Each row comes from the steps of one walk. Every step used is in the known rows, and no mark comes twice. Write the walk behind each row, first mark first.
Known rows
u/z/c: [-21 -11   6  -1  20  12   9 -19 -11   0   4   1   1  -7  11   0   1 -30
   0 -11  10  16   0   5  -1   0  -2  13  -3  -5 -10  13 -13  12  13   4
   4  11 -10 -11  10  10 -13 -15  17 -13   5   4   4  -9   4   5]
d/c/z/u: [ -1 -12  15  17   8   4  -3 -10  -8   2   7  -9  -8   6  -1  16 -22  -1
  -1  -9  -1   7   2  19  16  -1  12  -1 -10   0  21  22  46  -7 -28   9
  -9   6  -6  18   3  -1   6   4   5  23  -5   2  12 -11  12  -5]
y/c/s/u/f: [ 31  -4   5 -24  -1 -14 -11   8  -4  -5   3  -3  -5 -10   0   1  11  36
   7 -16  -5  -7   4  13 -23  -4   3   1  20  -7  17 -12  -4 -16   2   4
   0  33 -15  11   7  -1 -13   0   5  29   0  -5   5 -23   5  -6]
x/g/k: [ -8 -14  18   6  -8   6   2   5 -14  -6   5 -11  -2  -6   5  -7 -38   4
  14 -20   9   8   2  15  -5 -23  -2  13  -3  16   3  -9  -7  13  19   2
 -15  11  -7   9   0   5 -14   6  16   6   6 -12  -1  -6  16  -9]
f/u/z/c: [-40 -14   1  15  26   4   8 -18  -8  -9   1  -2  -6  -1   4  -4   3 -27
   3 -23   7  11   1  -5  -8 -13  -3  15   4  -5 -22  -1 -45   5   1   1
   7  10 -14 -18   7  11 -11 -12   7 -23   3   7 -10  -4   4   0]
z/u/y: [  4 -10   3  13  33  15   2 -46 -12  -6  18   5   9   2   0   1 -14  -6
   2  -5  22   9   4   6   9   0  -2  -5 -20   6   7  14  -5  18  -9  -4
  -6  15  -3 -23   6  -5   0   3   2   6  -6   4   0  -1  13   3]
x/g: [ -7 -16  15   1  -9  14  -4  -3  -8  -2  -3 -16   4  -7   8   0 -12 -12
   9 -14  13   5   4   4  -2 -13   2   8 -12   8  -1   9  -4   7  12   4
  -5  12 -17   8   3   3 -16  -4  19  -9  -1  -4  -6   7   3  -9]
y/c/z/u/s: [-15 -12  17   9  -7  10  17 -14 -11 -19  10  -8  19 -12  -5   6 -10  18
  -7  -5  -8   9  -3  28  -3  11   9   6 -15  -5  22 -15  12  -6  -5  -1
 -10  32 -14  17   9  -3  -5   5  12  45 -14  -1  10 -20  10   7]
e/k/g/x: [-18  -4  -1  20   7  11  26   1  -8   3 -16  15  20 -21 -11  -6   0  -4
   2 -13  30  16   8 -18  22 -25  11  -4  17   7   2  -7 -18 -38 -27   4
  -3   1  -8   7  -3  -2 -13   1  26  25 -16  -8  44 -18  13 -16]
k/g/x: [  2 -13   4  13   2   4  16  -7 -12   3 -14  13  26 -11  -8  -4 -14  -9
   6 -15  20  12   5  -8  23 -25   7  -6  11  12  -6   0 -13 -10  -7  10
  -6   0  -2   6   2  -1 -14 -10  19  39  -7  -4  19  -6  13 -15]
z/u: [ -7 -10   6  22  23   4   3 -35  -9  -6  11   6   3  -6   3   2 -28 -13
   0  -8  18  11   7   3   6  -5   4   2 -23   4   8  14  -8  18   3   6
  -6   7  -9  -5   4  -6  -4   4   6  12   1   0   0  -8   9  -5]
y/c/x: [  0 -15  24  -5  -7  -1 -14   7  -5   3  -7  -7  11 -28   5   5  -2   7
  -4 -12  -7   4   3   4  -6   0   3   8  -2  15   0   1  14 -31  22   1
  -6  18  -6  23   1   4 -11  -5  16  33   6  -3   5 -13   6  -4]
f/u/y/c/x: [ -8 -20  13   0  10   4 -19  -7  -3  -6  -1  -6   9 -16  -3   2  11  21
   3 -18  -8  -1   3   3  -7  -8  -5   7   6  13 -15 -16 -15 -43  -6 -12
  -3  28  -2   2  -1   6  -4  -3   4  14  -3   5  -8  -5  11   2]
u/s: [-12 -12   9  16  -1   4  31 -18 -13 -11   4  -7  24 -13   5  -2  -9  -3
   2  -3  23   4   1  21   2   2   4   7 -18   2  -8   7 -17  16   7  -7
  -1  22  -5  -7   4  -5 -12   1   6   1 -12  11  -2 -10  10   5]
z/c: [-32 -14  16  -7  26   9   9 -22  -8   4   3  -3   1  -8  10   6 -17 -29
   3 -10  16  15   4   7   8  -1   3   8  -7   1  -5   9  -5  14  26   5
  -4   9 -11   6   5   3 -15  -1  13   6  10   1  -6  -6   5   1]
d/c: [  4 -12  19   0  -1  -3   3  -3  -8   9  -8 -10  -4 -10  11  12 -15  -7
   6  -8  17   3   4  20  27  -7   4   8 -11   2  -6  30  23  -4  -5   4
  -1   7   0  16  -2  -4  -5   1   6 -13   0   3 -10  -9  11  -8]
f/u: [-14 -14   3  33  12  -7   1 -10  -3  -4  -2  -3  -1 -12   4   3 -24 -12
   7 -21  15   0  10  -2  -8 -20  -1   6 -10   1 -20   6 -43  -1  -1  -1
   1   8  -3  -6  -1  -3  -6   1  -4  -8   0   8 -18  -1  13 -10]
f/u/z/c/x/g: [-47 -24  12  -8   8  16 -13  -4  -7  -5  -2 -19  -1  16  -2 -11  29 -15
   1 -27 -21  10  -2 -15 -17 -15   2  14  23   8 -15 -12 -19 -14  -4   0
   1  13 -27  -3   7  27 -17 -20  27 -10  -1  -4  11  10  -6   2]
e/k: [-17  -3   1  24  15   7  14  -8  -6   4   1   3   1 -27   8   1 -10 -12
   0  -8  30  10  10  -5   1  -7   4   7 -12   0   1  12 -13 -20  -4  -2
   1   9  -8  -1  -4  -4  -6   8  15  -8  -4   4  18 -21   8  -9]
d/u/f: [ 22 -12   6 -13  39   9  14 -10 -17   8   7 -10  19 -10   5   0 -11  14
   4  -6   4   2   6  11  17   0  -5   4 -22   3 -11  19  -7 -18 -12   5
  -5  29 -22  -1   3   0  -2  -2   1 -14  -2  10 -10   4  15   5]
k/g: [  1 -11   4  -2   0   4  20 -20 -12   1 -16   8   8 -25   4   1 -10 -16
   5 -13  17   6   6   7  26 -16   5  -1  -1   6 -14  12 -11   1   4   8
   3   5   4   2  -1  -5 -10  -3  15  12  -6   3   9   2  10 -15]
d/c/y: [ 10 -13  12   8 -12  -3  -9   6  -8   3  -5 -21 -14 -16  10  12 -11   0
   0 -11  -5  -2   1  20  -9  -9   4  -1  -4  -5   1  17  26 -14  -6  -1
  -9   2 -11  14  -4  -2  -5  -3   2  10  -9  -1   0 -22   9 -19]
s/u/z/c/x: [  0  -9  -5 -10  23  -7 -15  -3  -6   2   0  -5   3   7   4  -2  26 -22
  -3 -20 -15  12  -3 -14 -17   5   3   0  21   6   1   3  -3 -10   8   2
   1   6 -19  -2   9  24 -17 -21  13  19  17   2  36 -17   4   6]
d/c/f/u/z: [-23 -11  -7  18   1 -27  15  -9  -4   3  -2  -3 -24   7   2   8  19  -6
   2 -24 -11  -2   4   9   0 -20   0   9   6  -4 -21  17 -23   1 -40  -4
  12   1  -1  -6  -1  13   4 -14  -3 -20 -11  11   0  -5   5  -3]
u/y: [ 11 -11   4   4  14  14  -1 -19 -11   0   9  -1  11 -10   7   4  -8  -7
   7  -6  24   4   3   9   9  -1  -3   0 -14   7  -9  16  -5   5   1  -5
   0  17   4 -19   4  -2  -3  -3   3  -4  -6   9  -7   0  16   2]
g/x: [  0 -11   8  25  10   2  -1   6  -8  -1   2   1  18  -3  -2  -1 -23 -12
   6 -13  24  11   6  -8  -3 -16   5  -2  -5  11   2   4 -11  -2   0   4
  -9   6 -10   1   4   0 -12  -9   9  26   2  -2   7 -14  16  -6]
s/u/z: [ 44  -1 -16  12   3 -11  -7  -4  -7  -4  -1  -3  -2  -6   8  -2   8 -18
   4 -21   9   3   1  -3 -16  -5  -4   2  -1  -3  -4  15 -24   3   1   3
   5   7  -8 -17   7   8 -12 -18   1  -5   7   4  11 -18  12  -4]
f/u/s/c/x/g: [-26 -16  33   2 -23 -11  -7  10   2 -10  -8 -27  20  13  -6 -14   5  25
   7 -19 -15  -6  -3  -7  -6 -13   4  -3  12   1  -4 -13  -3 -33 -14 -12
 -13  24 -16  20  -3  12 -15 -15  23  10  -9  -1   2   5  -3   5]
y/c/x/g: [-13 -22  33 -20 -23   9 -19  10  -6   1  -9 -20   9 -19   3  -1   6  11
   0 -17 -17   5   3   2  -4  -7   3  13   3  14   5  -8  19 -31  17   2
 -10  23 -21  33   1  11 -18  -7  29  20   3 -14   4  -1  -3  -5]
f/u/z/c/x/g/k: [-51 -23  12  -2  12   6  -5   6 -10 -11   7 -14  -7  15  -5 -17   2  -3
   6 -30 -23  14  -4  -7 -18 -27  -1  19  32  15  -3 -27 -21 -11   4  -2
 -12  13 -19   1   3  29 -15  -8  23   4   5 -10  15  -3   5   1]
u/f: [ -6  -8   4  -3  15   4   7 -15 -13   5   7   1  11 -14   4   0  -7  -2
   4  -6  18   3   6   7  -2  -5   3   0  -9  -8  -8   9  -7  -7  -8   3
  -2  28  -3 -12   3  -2  -9  -6   9  -6  -8   8  -3  -6  13   2]

Which walk is each row?
[ 16   1  20   9 -18 -13 -28  10  -2   0  -3 -15  -8 -20  14   5 -26   1
   3 -17  -9  -4   3   0 -28  -7  -3 -17  -6 -10   7   9  14 -19  14  -2
 -20   4  -9   9  -4   1  -4 -17  12  31   1  -3  -2 -23   4 -16]	s/c/y
[-29   0  12  10   4 -28  24 -32  -4  -6  10   6   4  12  -2   2 -12   9
   0  -5  -8   4   0  11   2   2   4 -13 -13  -5  16   6  -2  25 -15 -11
 -13  16  -8   5   0   0  -1  -7   9  34  -7   1  13 -14   0  11]	z/u/s/c/f
[  9 -11  17   5 -17   8  -9  14  -7  -1  -2 -10   0 -28   8  15 -15   4
  -1 -15  -8   5   3  16 -10   1   3   7  -8   2   7  -3  16 -25  12   7
  -5  22  -7  23   5   2  -5  -1  11  35   2   1   1 -15  11  -9]	y/c/z
[-16  -3   0  10   5  11  31 -17  -8   2 -16  11   6 -33   0  -1  -1 -11
   0 -11  27  11   9  -2  26 -16   7   1   2   0  -7   6 -11 -29 -11   3
   5   6   0   2  -5  -5  -9   9  24   2 -13   2  31 -13   8 -15]	e/k/g
[-23 -12  36  -9  -9   1  -5 -18  -5  -9   5 -19  24  18  -7 -13   2  24
   0  -6 -13   4  -5  -4   5   4   6 -11  -2   3  21  -3  30 -11 -10  -7
 -24  22 -22  19   2   7 -13 -12  31  32  -7  -9  22  -3  -6  10]	z/u/s/c/x/g
[-46 -13 -10  29   3 -22  38 -19  -6 -12   3   0   3   2  -3   3   1  -2
   2 -16  -1  -2   4  11 -12 -14   5   6  -4   0 -16  -6 -55  23 -19 -15
   5  16  -6 -11  -2   4  -4   0  -8  11 -17  16  -4  -3   4   2]	c/f/u/s
[  8  -4  -8  -7  24  -4  -2 -12  -6  -2  -4  -4  -5   5   9  -1  13 -29
   4 -21   7  11  -3  -4 -12  -1  -1   6   8  -5  -1   7 -22   7   9   4
   3   7 -16  -6  11  14 -19 -16   7  -8  15   0  14 -18   7   4]	s/u/z/c
[-22  -2   9  20  -1 -38  -6  -4   6   1  -4   3 -16   0   4   7 -17  -1
   9 -26 -13  -6   8  -8 -10 -21  -2  -9   1  -5 -10   6 -30  -2 -10  -6
  -6   3   0   8  -7   4   2 -14  -1  15   5   5  -9  -4   2  -5]	s/c/f/u
[-17  -9   9  -7  -9 -18   8  -6  -5   1  -6   3 -12 -23   7  13  -6   0
   0 -17 -12   4   7  16  -8  -5   0   9 -10   6   1   1 -14   1  12  -1
   0  16  -5  20   0   4  -7  -3   4  25   4  -3  -4 -13   1  -4]	y/c/f
[-16  -5   5   9   8 -26  -7 -16   4  -2   2   3 -10   8   2   7  -2   9
  12 -22  -9  -7   6  -2   0 -15  -7 -14   1  -2 -11   3 -26  -5 -21 -14
  -7  11   4  -6  -4   6   6 -12  -3   9  -3  11  -7   2   6   2]	s/c/f/u/y
[ -8 -23  31 -19 -15   8 -15   9  -6  11 -10 -27   0   4   3   3  12   8
   3 -11 -10   3  -1   6  18  -8   8   6   8  15   1  17  45 -23 -12   3
  -8   8 -15  32  -2  11 -10  -6  23   0  -4  -5  11   5  -1  -7]	d/c/x/g
[ 38  -6   3 -16   3  -5 -17  -6  -4  -4  -7  -4   1 -17   5   6   3  12
  11 -17   9   0  -2  15  -8  -1  -5   5  -5   1   7  -4 -11 -19   9  -6
  -5  27  -4   6   4   0 -15  -1  -3  12   8  -7  -6 -18  13   1]	s/u/y/c
[-24  -9 -19  30   4 -20  13 -13  -6  -2   4   4 -21   0   2   2  12 -17
   1 -26 -12   1   7  -5 -20 -18  -3   6   0   1 -24   5 -54  15 -22  -6
  11   5  -6 -26   2  12   3 -17  -4  -5  -8  14   2  -2   5  -3]	c/f/u/z
[ 49  -7 -10  -4  13  -3 -14  -3  -5 -10  10  -5  -5   6   5   4   6  15
   9 -18   9  -8   2   5 -17  -4  -1 -10  15  10  13   8  -9  15  -1  -4
   4  10  -4 -15   7   1  -2   1  -6  25   0   7  11 -10   9  -9]	c/s/u/y
[ 43 -15  15 -16  15  25 -10   9 -13  -3   2 -20  17 -19   5  16  -7  28
   1 -12 -13   1   0  27  13   7  -7   7 -12  14   6   6  13 -38  -4   1
 -10  32 -17  19   7   4   7  -1   0  20   1   7  -4   0  18   4]	d/u/y/c/z
[ 44 -10   8  -5  -1 -23  -9  20   0   1  -3 -14 -19   8   8  12  -3  17
   8 -18   6  -7   2  12  -1  -9   7  -1  17   2  13  20  21   5  -7   4
   3  -1  -8  21   2  -2  -4   3  -3  15   3   2   8 -19   6 -17]	d/c/s/u
[ -6 -15  -1  19  20   5   0 -20  -7  -6   7  -1   1  -7   1   1  -8  -2
   8 -17  19  -1   6   2   1 -16  -3   4  -9   3 -20   2 -39  -3 -12  -9
   3  17   1 -24   1  -2   0  -1  -6 -14  -9  12 -19   4  15  -2]	f/u/y
[ 35  -3  -7  -8  14 -14  -7   6  -7  -5  12  -4  -6   3   0   0   4  23
   6 -14   4  -7   5   2 -22  -7   6  -8  18  -4  12  -2 -10   3  -8   4
   3  23 -12  -7   7   1  -7  -3   2  25  -4   5  15 -16   7  -6]	c/s/u/f
[-45 -18   5   9  25   3  -4 -15  -7  -4   4  -5  -1   2   0  -4  22 -21
  -4 -24 -12  11   2 -14 -11  -9   0  10  17   4 -21  -5 -26 -18  -3  -1
   4  10 -13 -13   5  20  -8 -18  13   0   3   9  12  -4   3   3]	f/u/z/c/x
[ 20  -5  -9 -23   1 -22  -5 -10  -2  -1  -6   3 -13  -7   1  12  17   8
   7 -18 -12  -1   0  14 -10   0  -4  -1   1   5   8  -6 -17  -1  -4 -11
  -3  20  -5   7   2   8  -9  -3  -5  30   7  -4   8 -17  10   4]	s/u/y/c/f
[-22 -16  -3   7   9 -19  10 -18  -3   5  -2  -2 -21  11  -1  15  10   6
   9 -16  -3  -5   4  16  16 -16   1   2   4   3 -16  13 -14  -2 -41 -11
   3   9   6  -5  -4   5   7  -1 -12  -7 -14  12  -7   3  11  -1]	d/c/f/u/y
[ 17 -11   0 -26  32   4  -7  -8  -3 -10  13  -4  -5  16   4   5   6   2
   9 -16   6   2  -2   6  -7   0   1  -4  22   6  16  -2  -5  20  12  -1
   2  10 -15  -6  10   6  -9   1  -1  25   6   2  14  -9   4  -3]	z/c/s/u/y
[  6  -4  31  -2  -4 -15 -26   6  -1  10  -3  -7   9 -10   8   3 -13   4
   2 -12  -7  -1   4 -14   3  -1   2 -14  -1   7   3  15  27 -30  11   0
 -13   7   1  18  -5   5  -5 -16  19  33  12   5  12 -10   5  -1]	s/c/x
[ -1  -1  24   7 -13 -12  13  -4  -5  -4  -1  -8  23  -8   7  -3 -16  10
   6  -4  16  -1   0  14   3   2   2  -5 -13  -8  -3  13   4   0   6  -8
 -10  21  -1   7   1  -5  -9 -10  14   5  -4   6  -7 -14   8   9]	u/s/c
[  9 -13  23  -6 -13   2  -1   8  -6 -10   3  -6  -5 -22  10   8 -11  24
   3 -14   3   0   7  21 -10  -4   1  10   5   9   7  -2  -1   2  25   3
   5  17  -9  17   4  -6  -5   2  10  29   0  -3 -12 -12   0 -15]	y/c/s
[-19   0  12  -2 -13 -29  24  -7  -4  -3   0  -1   8  -1   4   4  -6   8
   5  -7  -6  -2   0  13   1   1   2 -10  -4  -3   1  10  -4  14  -6 -11
 -10  17   1  11  -2   3  -3 -13   9  25  -7   8   8 -13   2   9]	u/s/c/f
